What can hang from each mark:
Q_759: Q_275 Q_511
Q_402: Q_511 Q_965
Q_965: Q_402
Q_511: Q_24 Q_608 Q_759
Q_24: Q_275 Q_511
Q_608: Q_275 Q_511
Q_275: Q_24 Q_608 Q_759

Known rows, with every way that one mark hangs from another:
Q_275(Q_24 Q_759): [  3  17 -14  17  16  19 -44  19 -29 -21 -14 -31 -15  14 -54   9   7 -20
   3  15 -16  39]
Q_608(Q_511(Q_24 Q_759)): [ -2  16 -12 -15   3 -15  12 -30   4  19  -5  23   0 -12  12 -18 -15  10
   9 -12  29   9]
Q_24(Q_511(Q_759)): [-25  -5  -4   8  18 -28   3 -17 -38  41  13  18 -14  20  -8 -10  -5  -9
  24   5   5  13]
Q_759(Q_511): [-12  30 -14 -12  -6  31 -13 -17  11 -27 -30 -34  12  18   7   8  -4  33
  28  -1  15  39]
Q_275(Q_759): [-19   4   7   6   4  17 -37   5 -20 -10  -4 -36  -7  11  11   7  10  -9
  12   4  -1  27]
Q_965(Q_402(Q_511)): [-14  18   0  -3 -26  52  -2  10 -47 -15  -8 -20  14   0 -25  32   4  -8
  -5 -30  27  25]
Q_24(Q_511(Q_608(Q_275(Q_759)))): [-31 -32  -3  -7  23 -20  -9  17  14  -3  25   7  -8 -14  24  16  26 -16
  -8  -4 -38 -66]
Q_608(Q_275(Q_24) Q_511(Q_759)): [-14  38 -36 -52  20 -26  18  18   7 -17 -24  25   1 -12 -52  36   9  14
  13 -28 -11 -11]
Q_965(Q_402(Q_511(Q_24 Q_608 Q_759))): [  0 -22   4 -10 -31  18  18 -19 -50  20  32   3  24  -5  10  -2 -13 -28
 -50  -1  28 -37]
Q_24(Q_275(Q_608 Q_759)): [ -3 -13  23  23   7 -32 -43  49   0 -11  22  -2 -10  17 -20   7  -6  -4
  24   5 -42  23]
Q_759(Q_511(Q_24(Q_275))): [ 26  29   0  13  -1  26  25  -2  62  -7  -2  -7   2  15   0  -7 -25  30
  22  -2  -4  32]
Q_402(Q_511(Q_24)): [ 29   7   3  24 -22   6  33 -20   7   4 -14   8  -7   0  -6   5  -2   7
 -17  -2  14  48]
Q_511(Q_24 Q_759): [ 13   3  -2   7   1 -20  11 -25 -13  24  14  10  -5  32   8 -27 -23   9
 -17   9  24  23]
Q_24(Q_511): [-12   4  -3  25  19  -8  -7  -1 -13   6  -3   9 -18  14 -20  -3   3   3
  23  -4  -1  20]
Q_608(Q_275 Q_511(Q_24 Q_759)): [ -1  20 -24 -41   8 -31  36 -10  41   7   1  41   2 -17  18   3  -7  29
  -8 -38  15 -22]
Q_511(Q_608): [-18  -5  18  -7  -3  -9 -13   5 -19 -35  -7 -31  11  19   6  11  10  11
  -4  22  -5 -22]
Q_402(Q_511(Q_24 Q_608) Q_965): [ 33 -31  15  28 -33  -5  11 -43  38  -9   6   5   1 -32  15   3  15  -5
 -48   0 -10  33]
Q_965(Q_402(Q_511(Q_24))): [ 21  13  -8  17 -26  51  12  -4 -22  -1   5   2   7  -1 -20   2 -14  -6
 -35 -30  36  25]
Q_402(Q_965): [  6   7   6  19  -6   4 -31 -18  22 -27  -7 -17  -6   5  -8   6  11  16
  -4 -19  -1  68]
Q_759(Q_275 Q_511(Q_24 Q_608)): [ 19  -9  -6 -10  -5  29  -1  -7  20 -25 -22 -17  22   7  46 -44 -11  27
 -16  28  28 -72]
Q_24(Q_275): [ -5  25  28   8   5   0  14  35  12 -17  -4 -16  -4  24 -22  25  -1  17
  34   0 -20  24]
Q_608(Q_275(Q_24 Q_759) Q_511): [-12  33 -36 -31  24   7 -17  33  24 -37 -27   3  -7 -35 -43  41  24  -3
  13 -32 -26  -6]
Q_402(Q_511): [ -7  13  12   3 -23   9  19  -4 -18  -9 -29 -15   0  -1 -11  34  16   7
  13  -2   5  48]
Q_511(Q_24 Q_608 Q_759(Q_275)): [  9 -29  15 -12   1 -20  10   0 -30  12   8   3  12  20  42 -50 -12   0
 -33  40  26 -89]
Q_965(Q_402(Q_511(Q_759))): [-26   9   0 -20 -27  33   7  -4 -71  18   7 -10  18   4 -13  24  -3 -20
  -6 -22  32  16]
Q_759(Q_275 Q_511(Q_24)): [ 27  17 -17   0  -1  42   0  -8  22 -12 -31 -10   9  15  30 -45 -19  34
  -2   7  42 -19]
Q_24(Q_511(Q_608(Q_275))): [-23 -16  -3 -11  20 -35  18  17  21 -16  13  20  -3   2   3  22  19  14
  -8  -8 -29 -63]
Q_511(Q_608 Q_759(Q_275)): [-24 -23  23 -33   2 -19  -4  16 -54   0  -6 -18  20  21  38 -20   7  -3
  -4  39  18 -90]

Rows:
[ 15   3  14  26 -19  63  10  27  -3  19  32  -6   0 -19 -11  13 -11 -38
 -11 -26  -2  15]
Q_965(Q_402(Q_511(Q_24(Q_275(Q_759)))))
[ -1  31 -48 -22  14  33 -20  14  34 -35 -21 -23   0   2 -31  30   9  12
   3 -13 -24  16]
Q_608(Q_275(Q_24 Q_759(Q_511)))
[  4 -18  -3 -29   2 -46  34  -5  21   2  29  21  10  20  30  -5  -7  19
 -49   3  -6 -64]
Q_511(Q_24 Q_608(Q_275) Q_759)
[ -6  -9  10   1 -30  -8   8 -42  -8  23  -3   1   0 -18   5  25  18 -12
  -3 -13   1  76]
Q_402(Q_511(Q_759) Q_965)
[ -8  27 -18 -34  21  -1  -9  23 -44  -5 -46   7   3 -12 -39  -8   4  -5
  28   8  22 -38]
Q_608(Q_511(Q_759(Q_275(Q_24))))
[ -9 -24  -9  29  30  -4 -40  12 -34  -3  11  -8 -18  -6 -47  -1  17 -46
   0  32 -40 -24]
Q_275(Q_24(Q_511(Q_608)) Q_759)
[  5  11 -14 -22  15 -24   6  37   9 -57 -10  -6   5  18 -50  35  16  17
 -29   6 -36 -43]
Q_511(Q_608(Q_275(Q_24)))
[  4   9  -7 -24   9  -3  11  -4  -9  19 -19  24   4 -14  29 -41 -12  10
   9  -2  46 -49]
Q_608(Q_511(Q_24 Q_759(Q_275)))
[  6  16  12  10  11  15   0  17  50   4   5   5 -12 -36   9   1  -4 -10
  33 -16 -14   8]
Q_608(Q_511(Q_24(Q_275(Q_759))))
[-25  -1  -9 -25   2 -58 -31  -1 -27  -2  -8  31   7  -5 -12  -3  -8  18
  28 -12   8  12]
Q_275(Q_608(Q_511(Q_759)))
[-31 -25  32   2  19 -43  26  14 -15  34  36  16  -2   8  -1   6   1 -22
  32  26 -36 -47]
Q_24(Q_275 Q_511(Q_608 Q_759))
[-16  -4   3 -31  -4  31 -16   8  -5 -38 -35 -39  30   8  41 -13   7  24
  12  28  18 -72]
Q_759(Q_275 Q_511(Q_608))
[ 11 -21  34  22   4  -1  -1  21  27  -3  34 -16  -4   0  20  -7  -4 -18
  -9  26 -34 -32]
Q_511(Q_24(Q_275(Q_759)) Q_608)
[ 20 -41  15  11 -34 -25  21 -58  14  24  23  15   5 -26  28  -4   8 -18
 -48   8  -5  24]
Q_402(Q_511(Q_24 Q_608 Q_759) Q_965)
[ 15  -3   3   6 -23 -12  41 -34 -17  38   2  16  -3   4   8  -1  -8  -5
 -15   7  20  39]
Q_402(Q_511(Q_24 Q_759))
[ 34 -24   7  13 -25   1  21 -33   3  37  -3  26  -3 -20  29 -30   2 -10
 -33  -4  26  19]
Q_402(Q_511(Q_24 Q_759(Q_275)) Q_965)
[ -6 -28  15  44  25 -40 -37  43   0  20  36  30 -25   3 -29  -4  -4 -20
  38   0 -49  14]
Q_24(Q_275(Q_608 Q_759) Q_511)
[ 12   8 -23  12  -3  44 -26 -32  31   1  -3 -25   0   2  32 -23 -15   8
  -1   2  15  36]
Q_275(Q_759(Q_511(Q_24)))
[ 13  -1 -10  -2 -10  17  -1 -31  32 -26  -6 -21  17   9  30 -20 -13  27
 -16  19  11 -13]
Q_759(Q_511(Q_24 Q_608))
[-19  -6  20  32  27   4  -8  30   8  26  24   2 -24  -4 -10  10   7 -29
  47   1 -38  11]
Q_24(Q_275(Q_759) Q_511)
[ -1   1 -22  39  35   9 -39  12 -28  10   1   0 -31   1 -63  -3   9 -37
  15  11 -25  30]
Q_275(Q_24(Q_511) Q_759)
[ 36 -16  26  47 -21  20  11 -11  61  21  23   5 -20 -42   8  13  10 -30
  -9 -16 -35  78]
Q_402(Q_511(Q_24(Q_275(Q_759))) Q_965)
[ 29 -13  14  23   3 -69   6  20   7  24  40  42  -7  36 -24 -26 -38  13
  -4   9 -16  17]
Q_511(Q_24(Q_275(Q_608)) Q_759)
[ -1 -18  16  -8 -25   1  10 -18 -22  24 -17   4   4 -20  23   0  19 -12
  -4  -3  17  18]
Q_402(Q_511(Q_759(Q_275)) Q_965)
[ 12  13 -35 -13   3  30  -1 -13  67 -11   3  -5   1  -1  38  -2  -7  25
 -16 -22  -1   3]
Q_608(Q_275(Q_759(Q_511(Q_24))))
[-30  15   1 -45   8  -2  -1  10 -34   6 -36   5  12 -15  25 -12   7   8
  37  -3  37 -50]
Q_608(Q_511(Q_759(Q_275)))
